What can hang from each mark:
z_332: z_463
z_785: z_488 z_654
z_654: z_785
z_676: z_597 z_920
z_370: z_455 z_597 z_603
z_455: z_266 z_370
z_597: z_463 z_676
z_603: z_266 z_370
z_463: z_332 z_920
z_266: z_455 z_603 z_654
z_920: z_676

Known rows, with every way that one mark hangs from another:
z_266{z_455 z_603{z_370{z_597{z_463}}} z_654{z_785}}: [ 3.78  0.68 -3.67  2.91 -0.18  1.28  1.12  3.49 -1.04 -4.83  1.25  1.09
  4.62 -0.34  0.09  0.73 -2.28 -1.05  0.38 -2.79 -4.30 -1.29  0.43  0.01
 -1.53 -4.65]
z_463{z_332 z_920}: [ 2.30  2.57 -1.49  2.80 -0.39  0.02 -2.92  1.40 -0.15 -2.92  1.19  0.66
 -2.18 -1.75 -1.20  1.23 -1.76 -2.22 -0.37  2.47 -4.58  1.46 -0.51  0.13
  0.12 -2.52]
z_455{z_266}: [ 2.03  1.97 -0.43  2.24 -0.21  0.54  0.67  1.23 -1.39 -2.25  1.94 -0.58
  0.44  0.57  0.43  0.53 -3.09 -2.85  0.58  0.50 -0.25 -1.85 -0.48  1.76
  0.84 -0.69]
z_597{z_463{z_920}}: [ 1.84  2.18 -1.75  2.47 -2.15 -0.96 -0.54  2.50 -1.98 -1.80  2.29 -0.33
 -0.41 -0.68 -1.49 -0.61 -2.70 -2.38 -0.31  0.79 -1.97  0.15 -0.87  0.08
 -1.97 -1.82]
z_603{z_266 z_370{z_455 z_597}}: [ 3.59  1.31 -2.39  2.57  0.00 -0.32 -0.38  3.46 -0.26 -3.66  2.06  0.56
  1.36 -2.07  1.26  1.95 -3.68 -1.72 -0.91  0.30  0.87 -0.41  2.98  3.47
  3.12 -1.77]
z_920{z_676{z_597{z_463}}}: [ 1.45  1.88 -2.24  1.45 -0.83 -0.20  0.14  2.51 -3.33 -2.16  1.08 -0.27
  1.62 -0.56 -0.44 -0.24 -4.91 -2.70 -0.84  0.84 -0.61 -1.45 -1.35  1.01
 -1.52 -1.58]
z_597{z_463 z_676{z_920}}: [ 2.10  3.09 -1.77  2.30 -1.69  0.09  0.53  0.97 -2.50 -2.06  0.74 -0.21
  0.30 -0.17  1.73 -0.67 -4.55 -2.49  0.73  0.06 -2.32 -0.78 -0.05  0.47
 -3.29 -0.76]
z_370{z_455{z_266} z_597{z_463 z_676} z_603}: [ 2.70  3.41 -1.72  2.51  0.76 -0.86  5.30  3.52 -3.40 -2.28  1.15 -0.69
  4.03 -0.09  1.60 -0.10 -6.70 -2.44  0.27  0.87  1.29 -2.00  1.26  0.87
 -0.37 -0.28]
z_676{z_597{z_463} z_920}: [ 2.63  2.51 -1.70  1.95 -1.62  0.72 -1.21  0.79 -2.88 -3.29  0.85 -0.02
  0.39 -0.28  0.06  0.24 -3.80 -3.07 -0.63 -0.87 -1.16 -1.49 -2.02  1.32
 -2.22 -0.11]
z_370{z_455 z_597}: [ 2.08  2.24 -1.67  2.55  0.62 -0.46  0.59  2.85 -1.81 -1.88  1.60 -0.07
  1.50 -1.24  0.83  1.89 -3.81 -0.74 -1.40  0.65  0.76  0.01  2.37  2.59
  0.92 -0.49]
z_603{z_266 z_370}: [ 3.32  0.31 -1.89  2.32 -1.18  0.50 -1.32  1.99  0.32 -3.87  1.99  0.57
 -0.14 -1.30  0.23  0.91 -2.43 -2.77  0.43  0.17 -0.98 -0.84  1.56  3.12
  1.98 -2.37]
z_266{z_603}: [ 1.90  2.36 -1.12  1.90 -0.07  1.02  0.31  1.99 -1.60 -2.49  1.59  1.39
  0.69  0.46 -1.44  1.48 -2.22 -1.42  1.05  0.17 -2.78 -1.10  0.37  1.81
 -0.50 -2.11]
z_597{z_463{z_332} z_676{z_920}}: [ 2.65  4.08 -1.82  2.22 -0.91  0.27 -0.23  0.71 -2.13 -2.95  0.28  0.17
 -0.60 -1.04  1.90  0.20 -4.57 -2.82  0.75  0.75 -3.81 -0.10 -0.32 -0.36
 -2.60 -1.60]
z_597{z_676}: [ 1.93  1.63 -1.21  2.63 -0.49  0.26  0.25  1.11 -1.02 -2.11  0.20  0.66
  0.22  0.02  1.10 -0.14 -3.64 -1.54  0.03  0.97 -2.04 -0.09  1.59  1.11
 -1.75 -1.59]
z_455{z_266{z_654{z_785{z_488}}} z_370}: [ 1.18  1.50 -1.38  2.50  0.07  1.33 -0.36  0.91 -0.37 -2.61  2.25  1.06
  1.25  1.62 -0.67  0.42 -1.80 -1.77  0.97 -1.29 -2.62 -1.09 -2.79  0.37
  0.89 -3.04]
z_455{z_266{z_603} z_370}: [ 1.62  3.43 -0.36  2.26  0.81  1.32  0.91  2.00 -0.56 -1.95  2.88  1.48
  2.01  1.83 -1.14  0.79 -3.53 -2.13  1.87  0.08 -3.18 -2.87 -2.73  0.06
  1.53 -2.14]
z_266{z_455 z_603{z_370{z_597{z_676}}} z_654}: [ 3.14  1.16 -3.10  3.35 -0.08  1.55  1.80  3.42  0.10 -4.54  0.18  0.91
  4.65 -0.26  0.80  1.54 -3.27 -0.85  0.56 -0.89 -5.22 -1.56  1.14  0.49
 -0.84 -3.89]
z_266{z_455{z_370} z_654{z_785{z_488}}}: [ 1.03  0.46 -2.42  3.24 -1.52  2.34 -0.62 -0.04  0.33 -3.07  1.14  1.26
  1.17  0.35 -0.71 -0.15 -1.08 -0.78  0.38 -2.35 -4.22  0.97 -1.63  0.15
 -0.30 -4.74]
z_785{z_654}: [ 1.85  0.27 -1.62  2.45 -1.42  1.14 -0.61  1.93 -1.72 -3.53  1.67  0.35
 -1.64 -0.97 -0.84  0.44 -0.99 -2.06 -1.16  0.44 -2.17 -0.20  1.11  2.84
  0.62 -1.26]
z_370{z_455 z_597{z_463 z_676} z_603}: [ 2.39  2.93 -2.29  2.51  0.12 -0.86  4.27  3.48 -3.34 -2.22  0.64 -0.28
  3.17 -0.87  0.92  0.00 -6.21 -1.54 -0.41  0.83  0.37 -0.77  2.57  1.20
 -1.42 -0.79]
z_603{z_266{z_455 z_654}}: [ 2.33 -0.22 -1.72  3.00 -1.83  1.90 -0.54  1.32 -0.67 -3.90  1.48  0.34
  1.43 -0.07 -0.66  0.98 -2.54 -1.48  1.13 -0.20 -1.65 -0.83  0.87  2.80
  0.03 -3.74]
z_463{z_332 z_920{z_676{z_597}}}: [ 1.81  2.46 -2.30  2.18  0.21  0.10 -3.14  1.98 -0.97 -3.04  0.33  0.69
 -1.09 -2.04 -1.17  0.91 -3.35 -2.50 -1.03  3.33 -4.24  1.02 -1.71  0.05
 -0.03 -2.78]
z_332{z_463{z_920{z_676}}}: [ 0.72  1.68 -1.71  1.64 -0.06  0.62 -1.47  2.11 -1.07 -1.78  2.05 -0.22
 -1.11 -0.44 -1.41  0.25 -2.41 -2.22 -0.18  2.19 -4.45  0.34 -1.81  0.93
 -1.17 -1.61]
z_370{z_455{z_266} z_597{z_676} z_603}: [ 2.40  2.68 -1.41  2.76  1.66 -0.05  4.15  2.88 -2.11 -2.52  0.54 -0.24
  3.24 -0.22  1.79  0.65 -5.88 -1.89  0.21  1.55  0.85 -1.51  1.94  1.85
  0.78 -0.05]
z_463{z_920{z_676}}: [ 0.52  1.47 -2.12  2.34 -0.76 -0.27 -1.59  2.27 -1.12 -1.09  1.63 -0.43
 -0.83 -1.23 -0.83 -0.19 -2.58 -1.75 -0.23  2.76 -3.17  0.55 -0.61  1.43
 -0.55 -2.20]
z_370{z_455 z_597{z_676} z_603}: [ 2.17  2.09 -1.93  2.89  1.09 -0.09  3.12  2.58 -2.07 -2.46  0.09  0.02
  2.59 -1.05  1.24  0.74 -5.33 -1.03 -0.44  1.42 -0.31 -0.29  3.35  2.26
 -0.32 -0.50]
z_370{z_597{z_463} z_603}: [ 2.39  1.71 -2.15  1.45 -0.46 -0.58  2.76  2.54 -3.67 -2.80  2.21 -1.56
  2.37 -1.14 -0.56  0.47 -4.47 -1.97  0.31  0.43 -0.01 -1.59  1.35  1.22
 -0.98 -0.65]

Rows:
[ 3.10  1.22 -2.51  1.57 -1.15 -0.92  0.86  2.86 -2.98 -3.24  3.07 -0.71
  1.64 -1.60 -1.62  0.17 -4.20 -2.03  0.87  1.80  0.07 -0.87  0.90  1.25
 -0.20 -1.83]
z_370{z_597{z_463{z_920}} z_603{z_266}}
[ 1.64  0.84 -1.07  2.96  1.24  1.32 -0.91  1.60 -0.28 -2.73  2.22  1.00
  2.40  1.82 -0.07  0.27 -2.62 -1.55  1.01 -0.95 -3.03 -2.02 -1.95  0.51
  0.02 -2.58]
z_455{z_266{z_654{z_785}} z_370}
[ 1.56  3.25 -2.46  2.12 -0.95 -0.92 -1.04  2.85 -2.09 -2.10  1.89 -0.49
 -0.99 -1.89 -0.87  0.05 -3.66 -2.74 -0.21  2.64 -3.99  0.56 -1.49 -0.80
 -1.12 -3.12]
z_597{z_463{z_332 z_920{z_676}}}
[ 3.11  2.95 -1.85  2.27 -1.17 -0.27 -1.93  2.14 -1.83 -3.77  0.95  0.88
 -0.21 -1.14 -1.78  0.44 -3.50 -3.03 -1.36  1.11 -2.66  0.27 -2.22 -1.04
 -1.50 -2.29]
z_676{z_597{z_463{z_332 z_920}}}
[ 1.63  1.87 -1.22  2.56  1.23  0.56  0.35  2.63 -1.15 -2.50  3.11 -0.31
  3.71  1.07  0.15  1.56 -4.05 -1.00  0.74  0.28 -1.93 -3.08 -1.56  0.56
  1.23 -1.52]
z_455{z_266{z_654} z_370{z_597}}
[ 1.48  2.52 -1.25  2.94 -0.78  2.34  0.72  1.03  0.24 -2.20  1.87  1.65
  2.09  0.59 -1.25  0.30 -3.14 -1.20  1.27 -0.88 -4.61 -1.07 -1.53 -0.17
  0.45 -3.65]
z_266{z_455{z_370} z_603}
[ 3.12  1.86 -1.93  2.34  1.34  0.74  1.38  4.16 -1.02 -4.23  2.05  0.24
  3.84  0.74  0.04  2.48 -2.79 -1.94  1.23 -0.37 -2.91 -3.38 -0.39  1.58
  0.96 -2.16]
z_455{z_266{z_603{z_370{z_597}} z_654}}
[ 1.74  3.04 -2.20  2.43 -0.51 -1.06 -0.14  2.56 -1.11 -1.32  2.55  0.57
  2.12 -0.51 -0.11 -0.64 -5.01 -0.91 -0.48  1.39 -2.89 -0.50 -0.89 -2.06
 -1.21 -2.14]
z_455{z_370{z_597{z_463{z_920} z_676}}}
[ 2.38  2.45 -1.27  2.55  1.42  0.01  3.48  2.90 -2.41 -2.52  1.54 -1.05
  2.73 -0.48  0.63  1.35 -4.89 -2.07  0.17  0.96  1.31 -1.71  1.43  2.79
  1.85  0.26]
z_370{z_455{z_266} z_597 z_603}
[ 1.18  2.61 -2.24  2.24  0.09 -0.18 -2.65  2.03 -0.78 -2.12  1.10 -0.02
 -1.92 -2.23 -0.71  0.83 -2.87 -2.16 -0.16  3.61 -4.90  1.37 -0.79  0.41
  0.30 -2.99]
z_463{z_332 z_920{z_676}}
[ 3.23 -1.19 -2.92  2.25  0.09  1.54  0.66  1.48 -1.85 -4.89  1.40  0.06
  3.41 -0.95 -0.26  0.79 -3.06 -0.71  1.14 -0.37 -0.87 -0.79  2.48  2.62
 -0.06 -3.31]
z_370{z_597 z_603{z_266{z_455 z_654{z_785}}}}
[ 1.78  0.75 -2.06  3.57  0.35  2.86 -0.48  1.52  0.21 -3.36  1.22  2.56
  3.43  1.39 -1.38  0.37 -1.93 -0.19  1.37 -2.24 -6.10 -0.80 -1.28 -0.03
 -1.39 -5.18]
z_266{z_455{z_370} z_603 z_654{z_785}}
[ 2.44  2.91 -2.29  2.82 -0.59  0.93  2.33  1.22 -1.00 -3.11  1.13 -0.15
  3.02 -1.34  0.89 -0.51 -6.08 -1.78  0.69  0.42 -3.77 -0.70 -0.31 -2.12
 -0.12 -3.27]
z_266{z_455{z_370{z_597{z_463{z_332} z_676} z_603}}}
[ 3.18  1.72 -2.66  1.75  0.93  0.88  1.06  2.95 -0.92 -4.59  1.74  1.15
  2.68  0.56  0.04  1.90 -1.06 -1.79  0.97 -1.56 -2.41 -1.61 -0.73  1.26
  1.18 -3.22]
z_455{z_266{z_603{z_370{z_597}} z_654{z_785{z_488}}}}
[ 1.25  1.55 -1.79  1.44  0.08  0.81 -1.95  2.25 -1.36 -2.58  1.36  0.40
 -0.40 -0.23 -1.75  0.33 -2.91 -2.55 -1.01  1.92 -3.88  0.05 -2.73  0.52
 -1.42 -1.42]
z_332{z_463{z_920{z_676{z_597}}}}
[ 2.54  0.80 -2.44  3.56 -0.98  2.35  1.08  2.96  0.48 -4.42  0.62  0.88
  2.98  0.11 -0.74  1.57 -1.82 -1.74  0.91 -1.68 -5.64 -1.51 -0.12  1.64
 -0.33 -4.12]
z_266{z_455 z_603{z_370} z_654}
[ 1.89  2.72 -2.28  1.38 -0.18 -0.07 -0.49  2.37 -3.02 -2.82  0.73 -0.09
  0.85 -1.18 -0.38  0.54 -5.07 -2.99 -0.74  1.48 -1.87 -0.82 -1.46  0.23
 -0.98 -2.37]
z_920{z_676{z_597{z_463{z_332}}}}
[ 1.69  2.55 -2.68  3.28 -0.98  1.12  0.73  3.68 -0.89 -2.77  2.73  1.09
  4.57  0.46 -2.13  0.79 -3.44 -0.31  0.94 -0.47 -5.68 -1.52 -2.59 -1.61
 -1.32 -4.46]
z_266{z_455{z_370{z_597{z_463{z_920}}}} z_603 z_654}
[ 3.01  0.93 -3.01  3.10 -0.31  1.64  1.28  3.51 -0.06 -4.61  1.03  0.51
  4.14 -0.49 -0.09  2.04 -2.44 -0.95  0.50 -1.31 -4.82 -1.85  0.51  1.22
  0.10 -3.79]
z_266{z_455 z_603{z_370{z_597}} z_654}
[ 2.43  2.92 -1.15  2.47  1.03 -0.51  1.58  2.89 -1.95 -1.96  1.98 -0.39
  2.13 -0.39  1.45  1.77 -4.37 -1.61 -0.86  0.67  1.74 -1.29  1.06  2.13
  2.06 -0.06]
z_370{z_455{z_266} z_597}
[ 1.66  0.91 -1.07  2.26 -0.42  1.35  0.01  0.95 -0.42 -2.58  2.52  0.95
  0.77 -0.08 -1.69  0.16 -3.84 -1.93  1.75  0.65 -1.98 -1.36 -0.01  2.11
  1.40 -2.36]
z_455{z_370{z_603{z_266}}}
[ 3.17  1.57 -2.68  2.05 -0.85 -0.92  0.74  3.34 -1.57 -3.24  2.19 -1.02
  1.71 -1.72  0.99  0.73 -3.69 -2.41 -1.06 -0.50 -0.97 -1.22  1.32  0.84
  0.30 -1.21]
z_603{z_370{z_597{z_463}}}
[ 3.20  2.86 -2.60  2.07  0.57  0.71  0.32  2.42 -0.55 -3.66  0.82  1.02
  1.85 -0.93  1.74  1.56 -3.34 -1.64  0.74  0.12 -4.05 -1.32  1.11  1.29
 -0.26 -1.41]
z_266{z_603{z_370{z_597{z_676{z_920}}}}}
[ 4.31  1.24 -3.20  1.93 -0.43 -0.32 -0.83  4.05 -1.36 -5.37  2.43 -0.05
  2.12 -1.90  0.22  2.39 -3.71 -2.25  0.24  0.22 -2.08 -1.52  1.40  1.47
  1.01 -3.56]
z_603{z_266{z_654} z_370{z_597{z_463{z_332}}}}
[ 2.15  1.66 -1.58  2.88  1.54  0.49  3.45  3.76 -2.60 -3.14  1.41 -0.96
  3.98  0.09  0.24  2.05 -4.41 -1.54  0.35  0.64  0.24 -2.35  1.33  3.22
  0.94 -0.47]
z_370{z_455{z_266{z_654}} z_597 z_603}
[ 2.66  1.45 -1.79  2.86  2.09  0.00  0.63  3.27 -2.11 -2.98  1.56  0.26
  3.35  0.23  1.31  1.76 -3.29 -0.77 -0.64 -0.34  0.66 -1.06  1.18  2.28
  0.58 -1.31]
z_370{z_455{z_266{z_654{z_785}}} z_597}
[ 2.10  3.69 -0.94  1.76  1.72  0.61  1.17  2.43 -1.15 -2.13  3.40  0.94
  3.41  1.10 -0.38  1.43 -4.19 -1.37  1.43  0.43 -2.09 -3.05 -1.83 -0.35
  2.13 -1.65]
z_455{z_266{z_603} z_370{z_597}}
[ 2.40  1.16 -2.17  2.99  0.08  1.39  0.21  3.79 -0.20 -4.12  1.12  1.21
  2.18  0.36 -1.32  2.33 -1.54 -1.57  1.03 -0.78 -5.10 -1.99  0.31  2.38
 -0.66 -3.12]
z_266{z_603{z_370} z_654}
[ 3.48  1.53 -3.34  2.90  1.26  0.15  0.85  5.18 -1.69 -4.26  1.35  1.92
  4.15 -0.09 -0.21  1.79 -2.52 -0.78 -0.37 -2.15 -3.10 -1.13  1.43  1.48
 -1.20 -3.49]
z_266{z_603{z_370{z_455 z_597{z_463}}} z_654{z_785}}
[ 2.68  4.11 -1.38  2.50  1.82 -0.15  3.01  3.53 -1.87 -2.22  1.14  1.31
  3.56  0.65  1.64  1.50 -5.26 -1.25  0.22  1.10  0.01 -1.75  1.20  0.96
  0.69 -1.15]
z_370{z_455{z_266{z_603}} z_597{z_676}}
[ 3.09  0.85 -2.16  1.55  0.32  0.18  1.61  1.68 -2.14 -3.58  1.23  0.17
  2.19 -1.06  0.51  0.53 -4.93 -1.34  1.27  1.96  0.03 -1.06  3.25  2.20
  0.02 -1.56]
z_370{z_597{z_676} z_603{z_266}}
